Each row comes from the steps of one path. Every step used is in the known rows, and no mark comes twice. Write the path behind each row, first mark first.
Known rows:
fama/kebip/puduk: [  0   4   9 -16  -1  -4   6 -12  10   5  10   3 -11   4   9 -17   3   3
   1   2  -7   8  -2   5  -3 -16]
pogod/puduk/kebip/lozenim/suze: [  7  12  14 -11   6  -6 -20  -6  15  -9  15  -3 -11   9  15 -16 -21  -4
   9  -5 -31 -16  -8  -6   3  -2]
lozenim/suze: [  9   6   9 -10   5   2  -1   4   0 -11   8 -11  -6   0  -6  -5 -14   4
  -2   0  -1 -12   7  -4  -6  18]
puduk/novum/vifib: [  6   2 -12  -1  -4 -11   9 -19   9  -7  -6  19  15 -12   0 -16  -2  -9
 -10   6 -20   5   7   0  22 -10]
vifib/novum/puduk/suze/lozenim/kebip/fama: [  4  26 -13 -15  -3 -12  49 -25   8  -2  25 -17  -7 -16  -6  -3 -16   0
  -8   2 -29 -25  13   2  11 -14]
suze/lozenim: [ -5   4  -4   5  -8   1   3   6   7  11  -1  -3   3  -7   3   2  -8   1
  11   4  -6 -14   0   0  12  -6]
pogod/puduk/kebip: [  0  -1   3  -5   1  -5 -28 -11   8  -2  11  12  -8  -2  18 -11   1  -5
  -1  -3 -20   4  -6   4 -10 -13]
pogod/puduk/suze/lozenim: [  8   3   7  -2   0   4  -6   0  12   4  17   1  -3 -21   7  18 -14  -2
   8   3 -17  -8   4   0   7 -12]
vifib/novum/puduk: [  7   6  -4  -5   5  -4  22 -23  -2   8  -1   3   5 -11  -4   3 -10  -5
  -6   6 -13   5   3   0   4 -11]
kebip/lozenim/suze/puduk/novum/vifib: [ 19  17  -2 -15   2 -11   0 -13  25 -16   6   6   9 -12   2 -23 -32 -11
   8   4 -27  -9   7  13  34 -11]
suze/puduk/novum: [  1  -5 -10 -17   0  -8 -11 -10   8  -5   6  11  -2 -24   5 -17 -10  -9
   3   9   0   6   5  26  10 -14]
zupe/poneb: [  1   4  -5  -4  -4   4   1   0  -4   4  -6 -11   3   7 -15  -9   3   9
  -1   2   1   0  -3  -7 -16   5]
lozenim/kebip: [ -4   6   2  -9   2  -3  18  -3   3  -4  10  -8  -7  -2   6  -7  11   2
  -3   1  -4 -16   0   3 -11   1]
puduk/novum: [ -6  -7  -9  -9  -1 -10   5 -11  -1  -1   0  10   0 -14  -1 -14  -2  -5
  -4   9  -3   1   4   2  10  -2]
fama/kebip/lozenim: [  6   7   9  -3  -5  -4  41  -4   9  11   0  -5  -4  10   9 -12   4   3
  17   3 -18 -13 -10  -5  12 -11]
vifib/novum/puduk/suze/lozenim/kebip: [  7  13   3 -15   1  -5  48 -19   8   5  22 -18  -3 -27  -1  11  -9  -2
   1  10 -32 -30  13   5   1 -13]
kebip/poneb/novi: [-10   5 -11  -7  -3  -4  -2   9 -10  -2   9   2  11   6   4 -11  -5  19
  -8  -3   1   9  -5  -6   2  -1]
zupe/poneb/novi: [  3   1  -7  -2  -4  -1   0  11 -13   5   3  -1  12   2 -30 -10   0  19
   2   2  -2  10  -3 -11 -12   4]
lozenim/suze/puduk/novum/vifib: [ 21  10  -5 -18   2  -7  -8 -14  18 -21   9  10   7 -22  -1 -22 -22  -8
  -5   6 -19  -1  18  19  17  -5]
fama/kebip/poneb: [ -5   9  -4 -15  -8   2  33  -8   1   3   3  -8  -5  13  24 -23   9  13
  -4   2  -5  -6  -3  -2  -8  -6]
novum/puduk: [  9   2   3  -6   2   0  16 -11   6   4   3  -7  -4  -1   6   3  -6  -4
  -6   0  -2   7   2   6  -6 -14]
fama/kebip: [  8   0   6  -7  -5  -1  32  -4   3   6   3  -1  -7   0   5 -12  13   5
   5   6  -9  -5   1   1  -7  -5]
novi/poneb: [-13   5  -4   2  -5   6   2  -4   0   6  -5  -7  -2   4  15   4   4  10
  -9  -8   1  -4  10 -12   1   6]
pogod/puduk/suze: [ 13  -2  11  -7   7   2  -8  -6   5  -5  18   6  -6 -14   4  16  -7  -3
  -2  -1 -10   6   4   0  -6  -7]
novum/puduk/pogod: [  8 -17   2   0   5  -9  26 -18   4  -6   2 -21   0  -3   0   2  13  -5
 -11   2  -2   3   9  18 -10 -14]
vifib/novum: [ -1   5  -6   0   2  -5   5 -12  -8   4  -4  11   8 -10 -11  -1  -4  -1
   1   8 -10  -1   1  -5  10   4]
pogod/puduk/novum: [  0  -5  -7  -9   4  -8 -11 -17   5   3   2  25  -1 -21   9 -12  -7  -8
  -6  10  -4  10  -1   1   8 -10]
novi/poneb/zupe: [ -4   8 -26   6  -2  -1   1 -11  -4  -3 -10   1   3   9  12  -8  -1  12
 -10 -13  -1 -11  10 -14  12  12]
vifib/novum/puduk/suze/lozenim: [ 10   7   1  -7  -2  -2  31 -17   5   9  13 -11   3 -24  -7  19 -19  -4
   3   9 -29 -13  13   1  12 -14]

Write each row's path:
[  3  -2   3 -10  -2  -5   3 -16   9  -3  11 -11 -10   5  14 -10   1  -7
  -6  -5 -23   1   3  10 -13 -18]  novum/puduk/kebip
[ 15  13  17 -12   0  -2  39   1   9   0   8 -15 -10  10   3 -17 -10   7
  15   4 -20 -25  -3  -9   7   6]  fama/kebip/lozenim/suze
[ -1  15 -18  -9  -4 -19   8 -34   1  -6  10   1  -5   6  -3 -25 -11  -4
 -14  -4 -30   4   4   3   5 -16]  vifib/novum/puduk/kebip/fama
[ -7  10  -2  -4  -5  -2  20   3   9   7   9 -11  -3 -10   8  -4   2   3
   7   5 -10 -30   0   3   0  -5]  suze/lozenim/kebip
[ -5   7  14 -24   7  -5  -3  -9  10 -16  32 -13 -16  -4   6   2   0   1
  -7  -5 -11  -8   7   7 -12  -9]  lozenim/kebip/puduk/suze
[  9  11  15 -16   2  -8  11 -11  16  -9  16 -25 -13  15  12 -15 -21  -4
   5  -6 -33 -20  -1   0  -1  -8]  novum/puduk/kebip/lozenim/suze
[ 15  -2  12 -12   4   2  22 -10   6  -7  18 -17  -8  -7   1  18  -7  -4
  -8  -3 -12   3  12   5  -9 -12]  novum/puduk/suze
[ 12   4 -10  -2   2 -10  -6 -26  15  -2  -3  34  13 -19   9 -13  -6 -12
 -12   7 -21  14   2  -2  19 -19]  pogod/puduk/novum/vifib
[  2   3  -3  -9   0 -11   8 -29   1   2   6  -1  -2  -6   3 -12  -4  -7
  -6   3 -34  -1   3   5  -4 -15]  vifib/novum/puduk/kebip
[-16  14   2 -13  -2  -5  -6  -4  17   4  15  -8  -8  -5  13 -10  -7   2
   4   1  -8 -18  -1   8   3 -16]  suze/lozenim/kebip/puduk
[ -2   0  13 -16   5  -2 -20  -6   8 -12  22  -6  -9  -2   0   9 -10  -1
  -3  -6  -8   8   7   5   0  -9]  kebip/puduk/suze
[ 15  -9   8 -12   8  -7  -8  -3   7 -22  13 -23  -5 -13  -6  -8  -4   0
   1   3   3  -8  17  32  -9   5]  lozenim/suze/puduk/pogod
[ -2   5   3  -8  -3  -8 -21  -4  19  -5  11  -6  -6   6  18 -17 -10  -8
  21  -6 -26  -9  -8  24  11 -24]  suze/puduk/kebip/lozenim
[ 16   9   8 -17   6   4 -17   5   9 -13  15  -9  -8 -11   0  -8 -21   0
   6   1   1  -6  10  20  -5   5]  lozenim/suze/puduk
[ -5  17 -24 -15  -4  -6  26  -7   2 -14  19 -22  -1   2  20 -13  -8  14
  -3  -6 -19 -43   6  -1   7   4]  puduk/suze/lozenim/kebip/poneb/zupe
[ 14   4   5 -12   7  -3  28 -22  -2  -2  14  -7   0 -17 -10  17 -11  -6
  -6   5 -22   1  13   1   1  -8]  vifib/novum/puduk/suze
[ -3  13   0 -31  -1  -1 -31  -3  10 -23  23 -19 -13   8  27 -31 -19   7
  -2  -7 -15 -14   6  22 -16   0]  lozenim/suze/puduk/kebip/poneb
[ 12   2   7  -7  -4   3  25  -5  13   5  16 -21  -5 -14   4  20 -15  -3
   3   1 -18 -11  11   7   2 -17]  novum/puduk/suze/lozenim
[ -2  11 -15 -12  -7 -13 -29 -10  12 -17  19  -1 -12   7   8 -30  -8  -4
   0 -11 -14   5   3  27   2 -17]  suze/puduk/kebip/fama
[  2  20 -21 -15   2  -4  12 -13   8 -11  22  -6  -2  -5  30 -11 -12  10
  -5  -5 -19 -34   1  -2   5  -5]  pogod/puduk/suze/lozenim/kebip/poneb/zupe
[  8  16   9 -15   5 -13  16 -23   7  -5  11 -15  -5   5   1 -16 -26  -5
   4   1 -43 -21   1  -6   9  -4]  vifib/novum/puduk/kebip/lozenim/suze
[ -7  -3   0 -24  -3 -14  10 -23   9   3   9  12 -11  -9   9 -31   2  -1
  -3  10 -10   8   2   7   7 -18]  fama/kebip/puduk/novum
[-12  -8   6 -13   7 -17   1 -17   8 -15  15 -18  -7   0   5 -13  19   0
 -11   0   0  -7   6  20 -12 -12]  lozenim/kebip/puduk/pogod
[  2   4  14 -18  -8  -2  15  -5  17   5  23 -11 -12  -9   6  -1  -7   4
  10   4 -22 -10   9   7   6 -19]  fama/kebip/puduk/suze/lozenim
[-14  15  -2 -19  -7   2  27   0   7  -6  23 -29  -6  -3  22  -1  -2  11
  -3   0 -15 -36   5   2  -5  -3]  puduk/suze/lozenim/kebip/poneb
[ 20  -2  17 -15   3 -11  33  -6  15 -11  13 -27  -9  -2   2 -20   0   2
  18   7 -14 -21   6  27   2  -7]  fama/kebip/lozenim/suze/puduk/pogod
